Each row comes from the steps of one walk. Every step used is in the known rows, and no mark comes twice. Write the walk behind each row, first mark first.
In the rows, 128 means zero.
Known rows:
nimar -> vodub: [140 153 150 116 114 106 142 101 137 147 157  99 102  85 124 125 132 149
 152]
nimar -> fava: [107 114 130 110 139 165 146 124 125 117 143 128 102  97 138 130 133 142
 162]
fava -> baruk: [147 108 140 156 126 138  79 114 142 151 127 145 172 116 105 140 122  94
 115]
futila -> baruk -> vadafum: [147 112 149 129 111 135 105 149 177 169 141 105 149 128 102  77 127 127
 124]
vodub -> nimar -> futila -> baruk -> fava: [157 100 176 166 117 164  85 110 147 139 139 172 215 154 129  71 156 102
 216]
fava -> nimar -> futila -> baruk: [139 103 134 150 109 122 105 121 119 158 129 131 113 150 101  83 133 125
 178]
futila -> baruk -> fava: [151  96 166 164 126 166  69 132 144 162 129 155 205 142 108  53 143 104
 136]
vadafum -> baruk -> futila -> nimar -> fava: [135 127 158 145 155 188 110 150 122 141 165 144 128 132 119  96 157 106
 187]
vodub -> nimar -> futila -> baruk -> vadafum: [153 116 158 132 103 133 120 127 177 146 153 123 160 141 122  93 140 125
 202]
vodub -> nimar -> baruk -> fava: [148 148 165 144  95 179 131 117 149 123 143 142 219 159 138 107 150  83
 179]
futila -> baruk -> fava -> nimar -> vodub: [171 155 179 127  89 129  93  91 140 199 141  88 125 103  84  54 113 142
 142]
futila -> nimar: [155 151 129 135 143 133 122 130 104 161 129 131 120 175 105 127 116 112
 187]
vadafum -> baruk: [112 116 152 194 128 139 114 156 128 139 175 144 129 115 124 117 164 105
 129]
vodub -> nimar -> futila: [137 132 143 132 114 126 152  94 130  92 146 155 145 147 160 154 149 125
 252]
futila -> nimar -> baruk: [134 164 116 140 116 142 166 146 107 141 145 116 124 183 113 144 138  85
 180]
baruk -> fava: [152 126 169 140 126 156  92 132 142 142 124 144 194 138 124  83 133 119
 126]
fava -> nimar -> baruk -> futila: [150 162 146 115  94 155 118 150 144 129 124 103 160 158 111  80 144  90
  84]
vadafum -> baruk -> futila: [138 122 172 175 133 156  80 168 152 124 161 152 179 124 126  77 180  90
  92]

Which walk is each row?
[152 106 162 132 138 180  64 133 162 128 133 150 196 105 118  95 150  90
 105]
nimar -> fava -> baruk -> futila
[150  92 170 166 127 153  81 133 138 145 134 165 198 148 121  62 156 112
 175]
nimar -> futila -> baruk -> fava
[159 112 168 133 129 192  66 110 169 121 136 156 212 111 126 105 150  81
 144]
vodub -> nimar -> fava -> baruk -> futila
[137 146 142 125 113 155 126 160 150 105 136 126 181 149 133  99 166  84
  95]
nimar -> baruk -> futila
[171 172 181 112  88 122 109  91 137 186 139  82 118 100  93  73 106 151
 136]
baruk -> fava -> nimar -> vodub
[139 141 159 143 107 165 128 144 141 131 136 133 197 151 128  97 148  95
 129]
nimar -> baruk -> fava
[165 115 162 144 132 156  52 136 162 134 123 150 213 125 111  94 146  81
  83]
fava -> baruk -> futila
[156 175 154 104  90 104 131  89 129 177 141  73  77  94  96 102 104 157
 137]
fava -> nimar -> vodub
[184 164 171 134 129 127  88 107 140 177 154 116 150 120  96 101 135 107
 172]
fava -> baruk -> futila -> nimar -> vodub
[142 133 146 112 155 182 117 136 121 135 141 136 127 138 121 101 139 117
 185]
baruk -> futila -> nimar -> fava
[129 166 120 121  80 136 160 132 119 145 130  86 107 154 103 121 119 104
 116]
fava -> nimar -> baruk
[149 135 180 161 104 129 105 134 118 148 145 137 135 147 114  84 139 130
 174]
vadafum -> baruk -> fava -> nimar -> futila
[135  94 135 161 116 137 118 101 134 124 147 162 155 149 132 111 157 107
 239]
vodub -> nimar -> futila -> baruk
[157 144 184 165  97 155  76 133 129 185 136 118 150 140  88  57 118 116
 107]
vadafum -> baruk -> fava -> nimar
[175 173 165 118 129 122 114 112 133 165 154 108 127 126 108  96 139 124
 177]
baruk -> futila -> nimar -> vodub
[168 153 168 121  97 148  86 116 129 177 106 107 149 147  91  64  95 131
 107]
baruk -> fava -> nimar
[162 127 161 128 110 133  88 138 183 168 136 110 174 115  99 116 112 114
 104]
fava -> baruk -> vadafum
[163 129 164 121 125 161  96 135 169 178 146 110 152 118  94 116 109 116
 156]
futila -> nimar -> fava -> baruk -> vadafum
[140 117 189 193 126 165  80 154 142 150 161 159 195 128 122  75 161 101
 126]
vadafum -> baruk -> fava
